Each row comes from the steps of one path. Every step used is in the known rows, and no mark comes twice. Write the path behind each row, first mark first.
(in the rows, 128 means zero)
Known rows:
j/w/v: [142 115 155  89 138  79 143 182 150 145 113 100 177 139 125 133 142  88
 157 128 123 147  60 117]
j/w/v/r: [163 150 152 106 114  76 150 170 111 153  74 105 181 155 118 130 121  78
 155 118 108 146  43 134]
r/j/w/v/k/x: [156  75 135 116 123  87 178 225 151 118 102  71 191 156 161 141 148  89
 112 174 146 118  67  98]
r/h: [149 110 159 136 118 132  95 141 128 113 125 135 113 156 126 155 136 161
 121 152 146 127 110 134]
b/k/j/w/v: [161 130 157  89 134  47  96 197 198 136 111 104 145 115 117 129 153 121
 181 142 115 153  30 124]
b/w: [122 119 136 116 114 119 137 135 118 108 127 105 130 126 149 118 131 101
 159 120 125 169 148 121]
k/x: [107 109 128 135 131 154 134 138 115 123 131 134 166 146 142 128 115 147
 123 139 157 136 129 122]
r/b/w/v: [149 118 167  99  65  98 151 141 141 158 126  80 184 143 152 132 104 106
 145 173  95 167 120 109]
w/v/k: [174 130 159 102 147  95 161 177 142 140 114  83 156 131 147 158 126 101
 143 150 122 106 114 109]
h/r/v/k: [156 161 119 128  89 107 174 155 138  96  93 113 158 165 140 154 128  97
 123 150 141 109 118 109]
w/v/k/j: [173 124 167 116 133  69 123 193 170 137 115  83 123 105 145 166 149 122
 154 147  99  95  89 117]
w/v/r/b/k: [185 183 159 113  72  93 142 119 141 175  87 117 195 161 119 120  69 135
 125 187  98 141  81 130]
r/j: [135 105 115 165  96 120 126 140 143 116 115 120  98 128 133 131 145 134
  79 160 106 118 118 131]
r/j/w/v: [151  88 137 127 102  75 140 194 161 136 100  89 147 138 128 141 159  95
 108 162 101 137  45 123]
w/v: [148 126 160 119 125 104 129 156 137 149 113 110 150 132 128 155 129 128
 135 149 109 131  92 124]
v/r/b/k: [167 187 120 122  77 115 141  89 127 152 101 133 171 159 120  91  68 133
 115 167 118 138 113 133]
h/r: [114 160 108 151  97 107 139 120 114 118 102 145 123 139 123 129 108 128
 120 117 124 144 132 143]
h/r/v: [136 159 120 149  69 121 141 138 132 105  91 141 147 161 118 149 125 121
 114 144 123 136  96 126]
v/w/j: [110  88  90 119 105 129  88 191  97 145 110 105 120 148 146 139 131  97
  98 139  78 158 114 149]
k/j/w/v: [144 110 159 103 121  59 105 204 173 146 110  98 142 109 121 141 167 109
 171 121 101 138  36 124]
j/w/v/k/x: [151 100 151  77 161  94 181 212 139 128 116  80 221 158 154 139 129  81
 161 143 166 126  80  94]
h/r/j: [119 133  95 186  68  98 139 128 132 105  89 138  95 138 126 134 123 137
  73 150 102 134 116 144]
j/w/v/r/h: [180 132 183 117 103  73 121 180 113 138  73 113 166 179 115 154 126 111
 147 136 125 147  24 140]
r/b: [131 130 124 119  86 134 142 106 140 156 143 120 159 140 132 115 106 131
 107 158 118 124 141 118]
b/k/x: [126 130 127 118 146 147 121 137 140 110 129 141 169 147 134 109 104 157
 137 157 172 151 119 116]
v/w: [ 96 123 115 114 133 114 101 144  96 145 138 125 132 146 123 123 135 110
 126 136 106 138 101 132]

Which path is each row?
[183 180 161 130  65  70 104 136 162 177  87 114 158 130 116 127  92 156
 134 182  78 132  57 138]  w/v/r/b/k/j
[180 164 157 106 113  41 105 185 163 144  73 109 154 129 110 120 128 110
 179 131 102 152  10 139]  b/k/j/w/v/r
[113 127 124 112  98 129 105 164 112 135 126 123 151 169 123 143 158 103
 120 164 109 135  67 117]  r/v/w
[166 160 161 137  99  98 139 144  98 156  73 120 157 144 122 149 106 119
 132 137  95 131  76 142]  w/v/r
[173 137 146 175  69  89 139 153 118 149  61 108 125 143 126 151 121 131
  85 168  72 122  64 144]  w/v/r/j
[115 161 106 141  57 110 153  98 128 145 114 139 157 155 123 117  82 133
  98 145 116 139 137 130]  h/r/b
[137 121 121 149  74  50 154 183 151 123  70 109 143 150 123 141 139  99
 105 147  94 148  48 133]  h/r/j/w/v
[129 129 124 113 103 152 140 114 153 140 143 134 203 163 140  98  79 161
 114 189 162 147 132 109]  r/b/k/x
[141 133 124  96 140  69  92 167 190 111 125 119 127 113 117 101 154 122
 177 122 139 148  66 125]  b/k/j/w
[165 151 154 114  61  51 128 167 150 181  89  99 179 133 119 121 119 103
 147 142  78 132  30 133]  k/j/w/v/r/b
[169 118 151  68 155  70 176 202 154 132 113  71 184 142 145 138 141  61
 165 130 137 123  82 102]  j/w/v/k
[117 122  87 156  78  73 151 157 142 103  87 126 119 146 126 113 140  96
  96 127 118 146  82 136]  h/r/j/w
[133 179 102 124  69 104 143  90 154 133 114 145 162 159 119 104  71 144
 110 166 129 153 132 130]  h/r/b/k
[178 133 197 136  78  89 118 164  93 124  72 102 140 166 140 162 111 130
 155 149 108 168  76 146]  b/w/v/r/h
[175  93 136 108 124  58 171 214 168 124 100  61 151 138 146 140 159  71
 116 166 118 109  67 105]  r/j/w/v/k
[168 166 159 128  63 102 152 124 112 186  86 112 191 157 124 133  81 120
 112 167  83 127  84 130]  w/v/r/b
[170 119 132  90 115  81 137 209 186 100 117  84 145 130 140 137 186  77
 166 135 137 100  56  98]  r/v/k/j/w
[146 115 120  93 147  64 135 189 171 109 127  89 125 108 141 117 166  82
 171 107 138 108  93 111]  v/k/j/w
[163 148 169 123  85  90 148 153  92 137  75  97 154 142 143 136 105  95
 165 133  88 170  93 138]  b/w/v/r
[123 112 128 111 128  77 105 173 162 122 127 118 120 105 122 115 164 108
 163 103 122 134  71 129]  k/j/w
[169 120 166  89 128  82 169 182 133 117 115  61 156 130 168 146 130  82
 173 143 119 145 132 102]  b/w/v/k
[158 115 105 132  26 123 144 148  97 143  78  82 152 155 168 108  79  83
 109 146  72 179 153 149]  v/r/b/w/j
[147 152 124 105  98 124 133 101 166 146 141 123 165 145 128 102  93 142
 118 179 136 138 134 116]  r/b/k
[146 148 129 120  89  99  95 119 195 147 142 124 132 118 122 111 115 164
 131 171 114 130 110 125]  r/b/k/j
